Each row comes from the steps of one path. Every step used is in the known rows, and no mark comes twice. Write the path behind each row, first mark first.
(in the rows, 128 means zero)
Known rows
nefu, kovola, mezizeg, kedu, mokagel, zivab: [ 95 139 117 117 157 119 150 122 127  95 117 132 137 127 129 118 136 103
 145 140 120 115 132 131 134 122  86 156 129 119 112 121 136 135  87 124
 128 124 123 129 137 122 126 150 122 129 140 137 105]
vesut, mezizeg, kovola, nopoki: [140 144 127 129 133 144 110 139 130 132 110 125 122 134 139 138 121 145
 120 132 112 128 137 117 124 135 221 148 149 115 132 122 137 136 141 134
 139 132 130 137 140 138 119 111 130  84 138 136 127]
mokagel, vesut, mezizeg, kovola, kato: [163 132 125 145 121 124 121 131 137 127 133 127 125 127 132 146 137 128
 134 133 120 127 147 126 123 133 174 154 160 120 130 119 135 113 117 127
 144 130 133 144 138 137 119 129 118  91 120 127 124]
mokagel, vesut, mezizeg, tutape: [154 125 111 155 125 116 126 146 113 124 125 133 127 111 129 129 119 125
 124 112 126 135 126 130 130 132 161 126 135 150 135 122 154 115 135 124
 123 133 124 128 115 138 137 121 124 114 143 111 138]
nopoki, kovola, kato: [130 128 129 117 110 154 133 123 123 128 148 123 122 127 127 144 141 133
 133 126 133 121 123 129 129 130 107 102 137 131 131 135 116 142 118 119
 138 126 134 120 132 122 138 127 131 114  95 134 127]
mezizeg, vesut, mokagel, kovola: [120 127 121 133 114 126 120 141 129 138 137 121 115 125 130 123 140 127
 128 120 141 140 114 130 126 123  73  91 113 134 133 133 116 132 155 116
 136 120 132 123 121 125 134 119 135 161 132 137 142]
mezizeg, zivab, mokagel, vesut: [141 121 141 144 129 112 142 114 141 132 124 129 144 144 129 125 112 108
 140 124 134 132 144 133 131 133 127 135 123 156 121 127 126 110  95 135
 113 130 124 130 122 139 122 134 118 113 120 112 138]
zivab, mezizeg, vesut, mokagel, kovola: [120 124 142 132 117 124 116 142 128 129 129 111 114 125 127 124 144 130
 123 125 144 130 120 129 137 127  77  98 117 125 135 138 120 137 151 115
 136 121 130 126 125 121 126 123 141 175 138 149 139]
nopoki, kovola, mokagel, zivab, mezizeg, kedu: [118 141 146  90 137 137 134 125 121 119  99 117 129 135 126 124 118 136
 128 145 143 109 132 133 138 137 106 125 119 116 120 137 122 151 116 150
 109 117 119 132 125 116 126 153 124 131 142 131 126]
kato, kovola, nefu: [136 141 123 131 127 124 131 119 141 127 155 136 130 134 119 135 126 140
 124 135 115 132 121 131 125 115  60 129 128 112 132 127 125 120 141 126
 141 127 127 128 132 120 127 133 134 131 116 123 124]
kovola, nefu: [131 134 137 122 121 126 140 123 132 118 148 125 131 137 120 124 128 145
 123 134 117 123 114 125 121 130  81 122 129 126 126 131 123 128 138 134
 133 133 132 123 132 123 128 135 140 138 112 120 132]
kedu, mezizeg: [130 122 126 121 118 130 123 121 130 129 133 129 126 118 131 127 125 137
 125 123 129 128 123 128 132 137 136 141 128 132 127 127 124 135 139 119
 125 132 132 129 130 132 125 142 135 126 109 122 125]
vesut, mezizeg, kovola, mokagel: [151 133 122 121 132 136 120 118 134 138 117 134 130 128 136 127 111 146
 116 130 129 131 141 125 121 126 252 146 135 122 130 119 135 137 147 135
 130 130 127 135 116 134 124 109 121 107 133 124 126]
kato, kovola, mokagel, zivab: [105 143 105 130 133 115 127 110 133 149 125 145 137 116 123 130 123 130
 126 142 134 131 134 136 122 119 105 133 118 137 127 126 120 119 121 142
 122 117 121 130 127 122 130 116 119 138 157 114 124]
nefu, kovola, mezizeg, tutape: [111 121 111 150 130 144 138 130 117 119 138 136 132 131 119 125 128 132
 137 112 125 130 119 127 119 116 115 124 127 140 132 130 141 138 121 100
 131 130 127 113 129 128 141 137 136 139 118 141 108]
kovola, mokagel, zivab: [100 134 119 120 130 115 136 116 125 143 119 133 136 125 124 118 121 130
 126 138 133 129 128 131 118 133 128 132 114 139 121 129 115 132 123 151
 118 125 125 125 127 123 132 117 125 140 167 112 130]
kovola, mokagel, vesut, mezizeg: [150 127 117 144 125 109 126 124 128 137 117 128 140 123 132 127 113 142
 123 133 123 138 141 131 121 132 223 139 132 135 131 121 135 113 141 146
 115 133 125 129 118 143 134 112 120 108 148 106 142]
nopoki, kovola: [134 122 124 116 127 158 130 128 124 129 133 126 123 133 134 132 128 143
 130 126 132 123 117 127 129 127 119 108 123 145 134 139 119 139 130 114
 133 128 128 117 125 121 137 119 132 112 115 119 130]
gokul, mezizeg, kedu, mokagel: [126 122 139 107 136 128 138 134 112 107 134 137 128 120 125 113 129 116
 120 126 124 132 129 128 135 117 158 143 139  93 117 119 142 113 118 151
 119 136 128 129 120 124 126 140 115 110  94 121 132]
nefu, kovola: [117 120 115 141 121 135 136 120 136 124 128 130 136 129 127 122 134 132
 140 124 123 140 128 132 130 108 141 152 128 137 132 129 116 130 126 110
 129 129 126 112 129 126 131 106 135 133 130 135 127]
gokul, mezizeg: [116 114 123 123 126 132 129 134 118 133 139 135 125 127 127 121 130 136
 123 117 118 136 118 125 126 128 140 124 134 102 128 135 127 116 133 131
 124 139 129 122 126 124 132 114 124 122 102 122 133]
gokul, mezizeg, vesut, mokagel, kovola, kato: [120 120 128 126 107 123 122 144 117 135 157 124 115 111 120 129 152 124
 128 114 131 146 120 130 120 125  84  85 135  86 130 137 118 125 149 115
 141 130 136 126 135 123 135 131 135 145  92 148 138]
kato, kovola, mokagel: [125 138 117 125 125 128 123 112 135 150 141 139 134 125 128 133 119 139
 120 134 133 130 138 136 121 111 155 128 122 125 132 126 123 119 135 138
 124 124 124 126 116 127 126 117 118 134 132 119 131]
kato, kovola: [118 133 118 128 127 133 120 124 134 144 141 139 129 125 129 139 129 130
 126 128 128 134 128 134 129 112  96 129 129 132 135 125 124 115 131 118
 134 123 125 127 120 126 127 118 123 129 133 123 128]
zivab, mokagel, kovola: [143 122 127 103 115 133 138 118 136 133 118 133 129 133 129 120 131 124
 136 126 141 122 121 129 127 124 120  95 108 164 123 132 109 122 131 117
 130 125 131 122 127 122 144 122 135 142 108 117 139]
vesut, mezizeg: [140 134 128 122 130 127 120 131 125 123 123 133 129 126 136 124 129 133
 123 117 124 133 127 127 135 126 179 126 135 128 135 125 133 129 139 117
 132 132 126 123 117 133 137 103 127 119 140 125 129]
kedu, mokagel, vesut, mezizeg: [155 127 116 142 137 106 131 130 126 110 115 135 134 109 132 121 134 115
 126 126 115 134 142 126 134 118 197 139 137 140 131 115 144 108 118 140
 129 135 132 131 124 135 131 104 116 100 161 108 137]
mezizeg, kedu: [116 136 147 114 118 136 129 129 125 121 141 125 123 141 132 132 123 124
 124 132 132 117 127 131 131 129 114 141 131 123 121 126 127 127 122 135
 123 126 122 128 118 128 127 152 123 133 119 123 134]
mokagel, vesut, mezizeg: [152 122 118 149 128 112 126 134 129 127 120 127 132 126 137 137 131 130
 132 125 117 133 135 130 132 132 163 139 139 137 135 126 137 111 130 126
 127 134 125 129 127 141 133 110 120 108 148 110 135]
zivab, mezizeg, vesut, mokagel: [104 117 142 142 135 123 115 139 127 140 133 114 120 133 126 126 137 122
 123 125 142 130 128 131 139 126  89 118 120 119 135 134 127 139 140 116
 129 125 136 121 124 122 115 125 133 156 138 143 136]
zivab, mezizeg: [125 124 153 131 121 132 124 128 128 129 125 121 127 132 127 126 137 135
 123 128 129 117 130 126 138 129 122 136 125 119 129 134 123 132 125 128
 127 130 125 123 126 125 123 115 130 146 140 134 131]
mezizeg, kovola, kato: [129 132 138 128 114 145 128 118 133 138 153 126 120 137 124 144 137 128
 129 134 128 120 136 124 120 128 132 142 145 127 126 125 116 129 115 129
 143 126 136 136 137 127 119 132 125 117 101 133 119]
mezizeg, kovola, mokagel, vesut: [140 125 119 152 126 126 132 118 137 148 133 126 129 141 126 131 112 141
 125 147 125 131 143 125 114 126 176 153 130 144 127 125 130 110 124 162
 118 129 130 137 125 132 120 124 116 118 141 109 132]
vesut, mokagel: [120 115 130 139 123 134 128 128 134 144 143 120 121 130 129 135 143 116
 132 131 134 125 120 130 129 121  98 126 117 143 133 127 124 132 128 126
 127 126 137 123 130 125 118 121 127 141 124 131 133]
vesut, mezizeg, kedu, mokagel: [148 141 135 109 139 121 127 132 120  96 116 132 129 118 137 121 129 112
 116 126 125 124 139 131 142 117 206 137 140 111 121 107 146 128 124 139
 128 128 125 131 114 133 125 133 116 102 130 123 132]

Write each row's path
[136 138 135 101 124 140 132 133 126 113 141 124 123 142 134 136 128 138
 129 134 126 104 118 125 122 136  98 106 128 115 120 130 124 131 125 129
 133 124 126 132 124 132 143 170 130 155 114 140 119]
mokagel, kovola, mezizeg, kedu
[144 126 124 117 126 140 118 118 139 130 128 129 123 129 131 137 117 139
 125 132 128 126 130 123 127 137 146 165 135 138 129 124 130 137 135 121
 134 132 131 139 133 130 115 141 131 113 103 127 115]
kedu, mezizeg, kovola
[139 130 119 132 124 131 123 139 113 119 121 141 127 108 128 122 124 129
 115 103 133 137 122 128 131 127 179 116 131 135 132 122 149 132 141 116
 128 132 121 121 115 132 136 115 130 118 134 123 128]
vesut, mezizeg, tutape
[113 143 118 115 131 127 121 139 118 127 142 126 123 138 131 123 125 148
 124 119 124 126 114 123 114 136  83  84 123 127 130 136 123 131 148 108
 141 130 127 121 123 130 152 135 135 163 126 134 126]
mokagel, kovola, mezizeg, vesut
[113 115 122 127 127 118 116 129 128 138 139 122 119 120 131 129 128 120
 122 117 138 139 122 131 132 132 103 124 123 129 131 127 130 145 153 108
 127 131 135 129 126 126 120 144 133 137 114 133 131]
kedu, mezizeg, vesut, mokagel
[137 124 140 111 128 139 131 134 135 120 150 113 116 141 132 147 142 119
 136 140 132 103 112 128 124 125  73 102 119 124 124 129 126 133 127 123
 130 120 132 138 131 131 129 172 127 163 106 151 124]
vesut, mokagel, kovola, mezizeg, kedu
[116 128 118 138 115 134 138 109 133 134 123 130 141 125 123 114 118 146
 129 129 130 144 137 133 122 107 175 152 122 128 129 125 117 138 132 125
 117 130 123 114 121 130 135 107 131 136 131 129 132]
nefu, kovola, mokagel
[111 131 128 135 138 114 137 135 108 107 103 139 131  98 114 106 135  99
 125 124 139 118 127 126 139 124  97 135 118 141 123 126 144 133  96 146
 123 120 128 127 130 109 120 123 130 142 163 125 119]
kedu, mokagel, zivab, mezizeg, tutape
[138 112 127 136 123 136 130 130 139 134 150 119 120 135 129 142 147 118
 138 136 124 113 110 124 119 129  82  94 113 138 130 132 117 128 133 114
 140 124 138 131 135 128 135 139 130 160 111 148 119]
vesut, mokagel, kovola, mezizeg
[180 149 151 103 120 113 141 112 148  95 111 135 145 126 126 115 116 128
 129 118 127 135 128 127 134 132 164 100 120 119 124 124 122 137 144 117
 134 130 122 133 125 136 140 135 140 124  94 133 132]
vesut, mezizeg, zivab, mokagel, kovola, nefu
[151 132 131 132 134 115 125 139 128 115 125 124 127 135 142 137 118 125
 130 131 122 125 136 135 137 132 155 145 145 119 128 119 144 108 125 140
 119 132 122 135 118 142 129 148 118 106 144 113 137]
mokagel, vesut, mezizeg, kedu
[120 123 131 126 132 149 119 140 124 146 125 124 119 137 125 130 122 143
 124 132 112 134 130 114 115 132 178 146 150  97 125 132 137 119 136 142
 130 140 132 133 148 130 122 116 127  90 101 135 130]
gokul, mezizeg, kovola, nopoki
[127 117 124 128 135 145 124 132 126 141 131 133 123 131 124 127 127 138
 124 126 119 142 125 120 121 127 162 152 140 103 127 131 134 115 131 136
 133 138 126 135 130 123 122 111 122 108  98 126 120]
gokul, mezizeg, kovola
[122 122 143 105 129 135 129 137 117 123 142 129 121 136 128 125 123 127
 122 123 124 130 124 130 130 130 121 138 140  89 122 128 138 113 126 144
 117 135 121 128 118 127 130 149 120 117  89 126 133]
gokul, mezizeg, kedu
[148 130 126 126 135 139 117 129 134 124 116 133 125 130 136 134 122 137
 124 126 124 132 133 121 131 126 205 147 139 124 133 121 134 130 140 119
 142 132 126 132 122 133 122 107 125 104 132 129 120]
vesut, mezizeg, kovola
[113 134 118 108 145 146 125 138 110 130 141 124 124 152 133 133 115 147
 125 113 126 121 116 123 119 138  92  87 130 133 134 143 130 142 139 100
 139 129 135 117 123 127 147 141 133 130 114 125 120]
nopoki, kovola, mezizeg, vesut
[101 118 117 132 139 119 132 128 134 142 128 123 122 126 128 134 152 104
 140 139 133 129 114 132 133 133  47 128 112 148 126 131 118 131 115 127
 126 121 131 129 143 118 116 120 126 144 145 130 124]
vesut, mokagel, zivab
[100 111 139 134 135 120 129 133 133 132 115 117 124 125 128 130 156 102
 138 141 136 120 122 130 143 135  47 138 111 136 128 135 121 134 114 131
 123 118 127 132 140 114 109 122 130 153 157 138 121]
vesut, mokagel, zivab, mezizeg
[110 131 139 129 143 131 123 127 133 132 105 126 123 134 126 129 135 128
 136 142 133 115 133 123 135 140  84 160 128 131 126 133 124 130 109 140
 134 121 125 139 139 114 109 124 127 132 146 136 112]
mokagel, zivab, mezizeg, kovola
[134 118 123 151 119 117 134 119 130 146 136 124 136 134 126 128 113 139
 126 138 124 131 138 130 119 123 157 136 125 146 127 129 124 110 127 159
 111 132 130 127 121 135 129 123 118 131 152 102 143]
kovola, mokagel, vesut
[148 112 122 133 143 107 130 126 133 133 113 133 136 133 136 131 125 109
 138 124 127 130 139 131 133 131 191 123 123 153 129 122 139 104 124 114
 122 135 131 131 123 138 138 120 122 103 129 104 140]
zivab, mokagel, vesut, mezizeg
[ 83 135 135 124 140 106 120 140 112 129 109 120 128 127 125 114 127 130
 123 124 136 126 126 130 136 145  54 125 124 117 128 139 123 135 123 127
 128 124 121 123 128 117 130 122 135 154 170 127 128]
mokagel, zivab, mezizeg, vesut
[134 110 128 137 132 114 139 120 134 145 126 129 135 143 131 124 130 109
 141 136 131 125 134 132 127 132 119 125 115 170 123 129 127 101 104 128
 116 131 134 127 127 128 134 129 121 119 127  99 141]
zivab, mokagel, vesut
[128 138 147 129 134 131 129 124 129 121 146 124 137 149 131 138 116 128
 126 117 123 122 128 125 125 139 125 125 134 113 124 130 125 138 114 126
 122 130 125 129 122 140 131 141 123 137 118 142 113]
kovola, mezizeg, zivab
[137 129 142  87 137 135 140 123 133 119 130 127 127 151 131 128 126 120
 139 136 138  99 122 129 122 137 109  89 113 137 114 130 123 123 114 115
 125 125 128 132 124 131 148 179 127 144  92 131 125]
zivab, mokagel, kovola, mezizeg, kedu
[100 106 122 129 140 121 121 141 115 147 146 126 121 129 126 120 135 116
 123 114 131 153 118 129 126 126  94 112 126 105 133 136 136 120 148 121
 124 138 132 121 123 125 126 118 127 132  98 134 138]
gokul, mezizeg, vesut, mokagel
[ 98 126 132 140 128 122 133 138 111 123 111 132 127 114 118 119 132 122
 127 122 139 120 120 128 135 139  55 124 119 139 126 135 136 134 110 130
 121 120 121 125 131 114 126 128 135 147 153 127 121]
mokagel, zivab, mezizeg, tutape
[124 127 143 134 143 120 135 128 148 119 123 116 124 139 114 134 146 113
 138 158 124 113 119 121 138 138  22 149 121 121 126 131 127 139 122 139
 137 119 135 144 155 110  97 136 137 139 129 147 111]
vesut, mokagel, zivab, mezizeg, kovola, nefu
[115 133 132 125 150 127 131 125 131 114  96 132 130 118 121 115 137 112
 130 145 130 116 142 120 139 125 115 162 129 131 121 123 130 130  97 151
 135 120 131 143 142 111 108 110 123 127 157 128 113]
kedu, mokagel, zivab, mezizeg, kovola
[183 133 126 139 126 128 129 119 133 121 109 127 143 124 132 132 101 145
 124 120 128 144 144 131 131 125 225 121 136 123 136 126 131 135 137 145
 116 129 117 129 110 144 132 125 117  90 141 121 137]
nopoki, kovola, mokagel, vesut, mezizeg, zivab
[131 124 119 127 116 132 124 128 117 122 134 136 126 106 124 126 120 131
 118 108 138 133 118 127 129 132 132 130 126 144 128 124 139 142 137 117
 123 131 128 125 123 128 129 148 138 131 106 121 123]
kedu, mezizeg, tutape
[166 145 146 105 116 124 125 124 136 122  92 125 140 125 138 122 114 127
 129 116 128 133 136 125 130 136 217  99 130 124 121 124 123 139 139 120
 126 128 124 131 133 146 138 118 136 104 121 143 139]
vesut, mezizeg, zivab, mokagel, kovola, nopoki
[139 134 134 119  91 134 133 126 127 126 150 126 122 115 126 133 147 137
 130 125 131 121 126 128 121 123  99 102 135 129 125 129 103 131 128 126
 142 123 131 127 136 127 136 132 136 145 109 135 132]
mokagel, kovola, kato
[143 133 141 124 113 124 123 115 134 115 130 131 139 120 132 130 108 133
 121 112 133 136 132 129 137 137 151 149 136 120 125 124 123 149 132 127
 118 131 121 133 122 139 116 146 131 125 111 137 121]
kedu, mezizeg, zivab
[109 130 129 121 137 140 137 123 132 112 142 126 132 147 130 133 128 131
 142 131 123 118 129 132 128 119 111 150 134 106 125 128 132 136 110 110
 125 129 125 123 127 133 134 161 128 136 109 141 112]
nefu, kovola, mezizeg, kedu
[144 125 102 157 125 112 131 117 138 126 111 131 145 119 130 121 122 142
 137 129 121 151 146 135 125 113 229 157 133 130 136 123 132 122 142 127
 117 134 122 122 116 143 135 105 125 113 153 122 137]
nefu, kovola, mokagel, vesut, mezizeg
[132 131 130 128 115 117 132 134 137 121 149 118 119 131 119 122 136 138
 125 131 128 137 104 127 123 124  47  86 114 121 131 133 117 135 168 123
 144 125 136 125 136 121 134 132 147 164 122 137 140]
mezizeg, vesut, mokagel, kovola, nefu
[135 138 122 126 113 135 130 136 126 119 117 124 125 110 128 112 140 135
 124 138 116 125 127 117 123 114 165 118 129 136 123 123 117 132 128 149
 136 127 135 127 144 126 135 109 135 121 141 131 140]
kedu, mokagel, kovola, nopoki
[105 120 123 139 129 127 119 136 125 144 142 121 119 133 129 130 132 117
 124 120 140 141 120 132 128 128  84 114 119 135 133 129 127 132 141 119
 129 128 135 121 123 126 126 121 129 146 135 132 140]
mezizeg, vesut, mokagel
[105 144 118 140 133 117 123 125 118 142 113 142 138 103 111 124 118 124
 120 129 148 126 133 136 129 127  95 130 113 131 131 130 135 128 120 147
 117 114 116 129 120 116 123 128 127 148 170 127 120]
kato, kovola, mokagel, zivab, mezizeg, tutape
[104 126 141 132 133 116 128 132 124 125 110 121 130 125 124 125 138 121
 133 135 132 116 125 128 138 145  61 137 120 135 126 135 120 134 109 134
 123 124 122 126 137 117 119 116 131 150 158 130 122]
mokagel, zivab, mezizeg
[121 134 107 136 138 137 123 132 120 140 152 146 127 125 124 141 122 123
 123 115 128 122 121 131 117 121  91 107 125 141 134 127 148 120 119 108
 134 125 123 127 123 126 135 148 125 138 122 134 109]
kato, kovola, mezizeg, tutape
[104 131 122 138 118 140 128 125 130 131 120 120 131 131 128 126 131 140
 138 132 114 142 130 127 126 110 158 153 141 125 130 131 121 138 127 121
 127 131 129 114 147 133 129 109 141 115 132 140 133]
nefu, kovola, nopoki
[152 131 121 148 137 129 114 144 135 138 110 122 125 136 137 143 121 138
 130 140 104 133 143 118 123 138 205 154 151 129 133 124 142 115 133 143
 131 136 130 144 147 145 121 116 123  72 143 124 134]
mokagel, vesut, mezizeg, kovola, nopoki
